In the rows, 128 means zero.
Known rows, with every step that occurs
a, p: [147 138 160 141 133 136 109  65 127 128 125 169 142 120 124 122 128 124
 120 156 163 111 134 106 125 132 130 145 121 124 121 126 138 159 132 151
 137 119 160 126 103  88 113 126 124 143 117 123 107 102 118 111 122 116
 136 138 135 143 138 124  96 131]
w, s: [154 142 141 125 127 134 138 122 120 131 133 164 132 153 130 125 148 140
 135 161 136 130 122 134 120 113 134 134 134 152 135 123 128 113 111  95
 105 159 143 133 167 113 125 129 106 121 116 117 114 129 130 119 141 138
 121 129 118 143  98 128 157 171]
w, p, d: [131 110 148 132 136 124 120 119 120 128 113 148  82 137 126 140 163 152
 100 160 157  93 122 108 130 124 133  98 133 139 161 141 138 166 136 140
 111  99  92 130 107  97 119 129 114 129  76  96  93 149 124 122  91 117
 116 116 127 118 104 118 104  90]
d, p, u, s: [119 134 148 149 119 114 132  30 120 147 117 191 189 145 142 106 133 149
 110 172 167 128 143 129 151 171 137 126 136 132 127 136 142 138 131 155
 112 140 104 132 141  90 134 119  88 100  84 129 139 123 127 124 113 137
 122 124 133 162  94 105 113  95]
u, s, w, p, y, m, a: [146  99 145 111 142  84 122 173  95 149  91 192 192 145 130 148 125 178
 104 162 204 119 158 134 135 130 156 148 152 127  95 153 163  37 158 101
 185 183 121 116 132  45 168 123 127 125  57  38  81 168 137 139 117  60
 117 143 119 187 187 109 180 135]
u, s, w, p, a: [146 108 140 126 130 145 167 104 109 131 100 223 122 136 134 143 151 147
 119 144 211 134 145 159 142 109 148 129 142 143 143 135 141  48  94 115
 138 157 136 103 226  16 170 127 124 136  65  54  91 132 123 150 110 125
 114 131 131 178 121 117 151 144]
u, p, w: [143 107 125 123 127  86 129 134 116 129 123 142 122 121 129 152 149 143
 152 153 171 149 144 101 135 137 136  98 122 134 143 124 141 140 128 134
 152 136 116 129 170 106 152 139 159 123 109  91  82 108 115 120 112 151
 134 127 141 139  81 113  97 137]
s, w, p: [127  94 141 113 139 131 136 156 114 138 117 172 111 141 127 149 139 114
 119 130 168 103 142 118 135  92 148 142 102 156 151 125 144  91 126 121
 122 136 139 121 136  37 145 129 132 147  83  86  94 134 126 130 134 103
 145 134 137 147 162 131 143 133]
w, p: [131 114 140 132 135 143 126 138 116 130 127 157 100 141 123 141 141 128
  97 126 142 118 138 105 127 115 130 120 106 138 155 134 144 116 131 140
 125 121 137 130 117  96 136 128 118 129  80 102  99 123 125 119 117 115
 128 114 127 126 122 131 123 123]
q, s, w, p, y, m: [141  93 159 106 138  41 158  96  87 128  89 209 182 145 129 136 140 142
  97 133 179  99 137 123 126  81 164 119 142 157 122 144 156  57 162  71
 252 144 125 129 124  63 155 127 146 118  78  55  77 136 141 126 143  47
 129 133 133 144 212 108 201 154]
m, a, p, u: [162 107 159 125 124 105  86  42 136 138 112 166 180 101 130 138 133 151
 121 178 184 128 144 112 128 203 131 165 157 125  99 120 140 140 124 178
  89 151 136 134 100  44  99 114 138 154 106 100  83  91 105 112 142 107
 151 146 129 169 150 119  82  55]
a, p, u, s, w: [145 120 153 131 123 107 135   7 117 146 100 239 184 121 139 109 143 135
 119 172 232 143 154 144 150 157 158 149 131 135 112 116 141  89 114 143
 142 164 140 121 140  14 116 130 114 129  95  90  95  87 113 142 106 113
 159 135 133 184 139 111 124 116]
p, u, s, w: [129 115 121 122 119 104 151  78 119 145 102 199 171 130 143 114 143 138
 133 153 198 150 147 164 154 154 152 136 139 141 123 117 131  57 114 130
 135 168 115 125 175  54 128 135 122 117 110  99 111 119 124 152 124 130
 149 124 129 169 132 114 157 116]
d, m: [124 107 131 138 124 130 117 145 131 128 123 151 115 142 130 117 106 132
 125 151 140 112 133 132 146 116 145 121 125 121 116 143 127 106 142 132
 142  93 121 110  89 160 126 120 102 117 132 130 149 154 121 150 159  91
 130 127 128 136  59 131 135 109]
q, m, a, p: [164  87 165 120 134 115  89  56 126 135 132 128 186 105 121 134 112 133
 125 194 162 127 154 125 131 145 128 144 144 130  92 136 145 166 145 137
 131 113 140 129 126  37 122 116 131 165 112  87  87  96 111  98 156  80
 126 161 136 184  94 123  83  84]
s, w, p, y, m: [129  93 130 105 145  53 136 174 100 139  98 208 166 144 127 134 128 143
  98 125 164 106 154 112 129 103 159 144 130 146 129 149 154  46 177  81
 203 142 112 124  67  74 146 130 127 136  89  74  73 151 138 132 129  52
 134 137 126 147 223 112 190 139]
u, p, d, m, y: [142 124 142 135 128  81  78  73 125 164 117 178  79 159 132 109 136 155
 151 168 185  64 125 131 130 171 163  98 167  96 109 163 129 251 173 158
 191  73  89 101  14 184 108 131 103 133 101  90 117 162 111 149 131 103
 115 122 135 106  42 102  77 117]
y, m: [118 138 128 129 131  79 131 150 124 136 133 105 149 128 127 127 126 142
 111 153 115 128 139 127 124 113 134 126 138 114 121 158 128  79 149 101
 147 119 130 137 109 143 136 129 121 130 118 129 119 114 133 119 109  82
 121 143 129 139 129 116 156 123]
y, m, a, p: [146 136 166 131 138  77  93  96 126 139 126 105 179 101 123 141 124 153
 122 195 168 115 155 109 121 136 132 157 157 108  87 158 141 114 139 147
 123 133 159 133 106  79 127 111 130 160  95  99  94  90 119  96 116  61
 128 173 133 183 141 115 103  98]
p, d, m, a: [139 100 144 133 128 110  89 141 135 129 112 118 117 130 133 135 123 168
 138 189 168  91 122 137 145 155 136 114 169 122 102 151 121 167 138 158
  89  93  78 110  78 116 117 108 111 131 114 105 142 183 115 144 149  93
 113 144 130 160  53 115 116  44]
p, w: [130 112 109 117 130  96 138 159 121 112 111 141 125 121 127 140 152 127
 145 143 149 164 132 107 127 116 125 108 130 151 132 123 131  97 114 119
 113 139 111 129 182  92 139 129 154 121 146 107 107 126 122 120 117 143
 135 129 136 143 149 122 126 120]
q, s: [140 131 145 129 120 121 148  60 117 119 121 123 146 135 131 128 131 131
 129 130 147 128 114 133 124 104 135 105 134 140 114 127 128 131 112 114
 167 127 144 130 188 111 141 126 145 108 117 104 131 105 131 121 145 125
 123 122 136 136 122 123 138 151]
u, s, w: [124 126 130 127 129 137 150 110 115 136 113 169 149 138 136 119 125 132
 140 146 185 137 140 157 144 109 150 131 124 132 119 125 133  75 112 112
 143 163 144 112 177  80 153 133 121 122 109  99 136 142 133 147 122 137
 132 131 132 167 122 121 144 155]

Rows
[157 124 172 135 136 109  81  58 131 127 111 123 139 108 127 138 143 165
 143 195 194  92 127 107 125 168 121 142 170 122 104 135 134 226 123 184
  82 122 113 131  91  56 105 111 138 160  96  94  93 127 112 104 109 109
 119 156 130 172 112 111  64  68]
m, a, p, d
[152 106 137 128 131 136 140 107 122 120 116 189 117 126 127 147 153 142
 105 131 148 125 134 131 124 129 128 124 149 137 156 136 138  84 111 126
 124 124 125 121 169  69 149 122 130 144  84  87  91 107 118 129 122 125
 111 130 126 136 120 121 122 109]
w, p, a
[129  94 147 119 140 100 130 124 112 133 104 160  99 139 129 138 158 132
 120 156 184  82 132 119 137 103 149 117 131 162 160 131 137 157 125 123
 112 117  93 124 107  39 129 129 130 146  74  77  83 157 123 129 110 107
 134 137 136 144 145 115 130 105]
s, w, p, d
[144  83 138 111 134 117 144 121 117 125 105 196 119 125 129 150 147 131
 121 138 167 112 141 139 135  96 147 142 145 160 151 128 138  68 105 114
 134 136 129 116 175  13 157 121 144 158  87  72  84 125 118 137 133 105
 131 147 138 162 153 120 144 126]
s, w, p, a
[135 114 146 112 124 107 159  64 110 122 108 148 157 135 135 131 128 115
 150 134 172 122 122 137 131  86 153 126 132 162 115 116 129 114 103  97
 170 140 147 122 200  61 148 125 156 123 118  91 124 121 131 125 157 112
 138 140 144 156 155 118 161 155]
q, s, w
[134  79 127 111 128  98 139 115 116 144 100 197 129 129 134 140 153 125
 103 144 170 122 150 128 143 134 154 145 120 161 159 115 140  69 127 132
 117 145 113 132 114  22 124 130 134 142  88  88  71 120 117 136 143 105
 164 124 132 137 167 124 148  85]
s, w, p, u
[140  79 155 133 134 126  92 143 125 132 110 145  90 145 128 148 136 169
 109 185 188  74 133 112 141 140 147 104 148 130 128 157 137 158 139 166
  85  89  87 111  68  96 127 111 106 129  74  78 113 185 112 136 146  78
 115 132 126 161  50 122 101  39]
w, p, d, m, a
[136  97 134 125 125 108 128 102 122 138 118 191 119 132 129 136 160 136
  84 140 149 133 141 111 136 160 140 124 123 142 158 125 143  83 133 152
 120 129 112 140 102  82 112 133 121 127  88 102  81 108 117 131 132 112
 149 105 122 122 142 126 120  75]
w, p, u
[150 143 151 131 139  52 109  83 116 135 106 190 195 122 126 109 115 151
  94 149 158 108 144 106 121 136 136 144 157 107  98 151 151 121 185 108
 220 133 129 131  34 122 112 128 119 132 114 109  90 113 129 110 105  64
 125 142 121 141 188 110 131 130]
a, p, y, m
[143 110 126 112 134  60 104 164 120 132 106 129 195 114 129 136 117 171
 120 152 138 125 141 127 119 160 131 142 175 115  84 153 144  92 172 112
 178 157 101 130  71 141 138 115 143 134 118  95 100 150 134 124 126  69
 110 151 114 154 196 113 160 106]
p, y, m, a
[167  89 165 136 133 113  73  89 124 131 101 196 181 132 129 122  86 162
 118 160 200  89 140 112 131 181 141 151 158 109  68 137 151 164 165 150
 170 123 122 100  36 116 106 111 117 136 121  95 109 172 113 136 164  67
 134 146 120 171 128 124 108  94]
d, m, a, p, y
[159 128 141 114 136  50  91 156 116 152 120 126 189 118 130 143 115 188
 127 165 163 100 147 114 127 181 143 137 170  95  91 156 152 133 182 129
 204 149 103 130  55 139 148 125 140 141  80  72  81 135 129 130 126  75
 110 150 118 149 138 107 133 133]
u, p, y, m, a
[178  91 168 131 131 112 102 111 120 121 108 195 151 147 128 144 145 156
 156 230 220 142 143 101 127 135 145 136 140 158  91 131 144  91 102 126
  74 149 152 109 186  40 123 110 117 131 118  76  88 132 102 108 180  96
 134 161 129 208  66 119 119 110]
d, m, a, p, w, s
[149 125 160 141 134  95  74  23 129 150 104 194  97 151 128  97 133 136
 138 172 192  66 123 122 123 155 152 119 163 110  88 155 131 237 166 157
 160  64 108 101  16 145  75 115  98 144 122 104 120 141 105 130 135  82
 128 140 137 128 103 105  61  88]
a, p, d, m, y
[139  94 155 115 131 121 160  86  98 125 109 172 133 147 130 148 141 117
 117 129 179 104 129 122 131  71 152 116 110 166 142 125 145  98 106 108
 162 131 156 125 199  17 157 124 149 126  79  63  93 114 129 126 156  99
 141 128 140 158 146 123 157 160]
q, s, w, p
[134 114 153 124 140  49  89 119 115 142 111 138 214 136 130 129 102 171
 122 169 132  88 147 102 126 166 131 152 173 128  87 163 152 135 185 128
 154 146  95 130  74 117 147  99 122 132  90 111 121 169 138 109 140  63
 106 168 129 174 190 103 138  97]
d, p, y, m, a
[177 129 166 115 139  64 110 109 115 126 116 146 172 129 125 156 167 171
 148 239 191 156 154  93 111 112 134 145 159 154 100 142 146  59 108 104
  80 174 162 139 209  33 135 116 138 146  95  66  60  88 112  86 129  89
 125 175 131 206 142 107 133 121]
y, m, a, p, w, s
[158 100 153 123 136 104  99  93 125 114 101 130 160 105 124 157 147 145
 155 184 199 156 145  91 117 159 119 144 143 144  98 122 146 131 103 151
  79 154 137 126 186  27 129 113 163 146 121  80  82 108 107  95 133 127
 141 159 138 194 160 119  76  86]
m, a, p, w
[168 129 141 117 128  93 140 126 112 131 136 177 132 146 131 145 176 157
 159 188 184 152 136 105 123 137 141 105 129 159 145 117 143 114 110 108
 124 167 138 134 214  95 145 144 137 117  95  79  74 108 117 113 127 157
 127 128 132 150  58 112 128 187]
u, p, w, s
[126 109 149 129 134 157 152 140 104 142 117 196 120 151 132 133 142 132
 109 144 203 124 148 134 140  99 154 124 100 142 143 129 151  69 118 115
 144 159 143 113 177  36 157 133 112 124  64  76 105 138 131 144 110 115
 133 119 132 164 120 126 144 152]
u, s, w, p
[171 111 159 124 137 110  80  75 122 130 105 186 193 121 127 132 114 157
 126 141 182 107 133 106 114 187 124 162 161 115  81 123 154 173 154 150
 153 153 130 117  75  82 108 113 142 144 116  91  91 145 118 118 129 106
 129 147 121 162 199 123  94 116]
m, a, p, y
[137 120 145 137 130 105 130  40 130 122 119 168 157 127 134 129 127 140
 134 153 128 104 136 125 131 143 123 137 167 141 129 141 130 148 120 142
 105 117 111 125 178  83 155 105 121 141  98 125 139 125 125 114 138 130
 102 155 140 161 113 105 111 112]
d, p, a
[142 115 165 152 133 110  98  42 130 130 115 178 116 133 132 104 127 146
 117 187 191  72 127 117 143 127 145 113 147 118 117 144 130 197 148 151
 135  70 107 113  39 118  96 120  96 124 110 124 123 146 110 133 117  80
 127 139 135 150  40 112  89  83]
a, p, d, m
[158 127 131 128 123 107 130  78 129 131 133 159 130 111 132 135 139 155
 136 149 163 115 135 138 132 157 134 117 167 110 137 137 129 139 120 134
 169 122 130 123 155 110 152 132 144 145  84  89  96 101 111 134 119 140
 109 137 131 135  61 112 104 144]
u, p, a
[149 120 155 125 127  46  93  64 131 144 111 142 193  98 128 134 142 163
 116 204 172 139 157 112 131 179 140 161 168 114  94 151 143  87 139 157
 113 140 137 146  83  59 108 113 133 156  95  98  73  79 111 105 127  62
 143 161 128 178 156 110 106  40]
y, m, a, p, u
[145 104 141 112 140  76 101 182 110 136 101 155 165 135 124 150 132 176
  94 149 156 107 147 110 117 148 132 142 153 123 112 159 159  87 174 114
 162 146 107 130  65  99 143 117 134 134  77  68  74 149 132 124 119  59
 114 140 113 152 193 119 154 107]
w, p, y, m, a
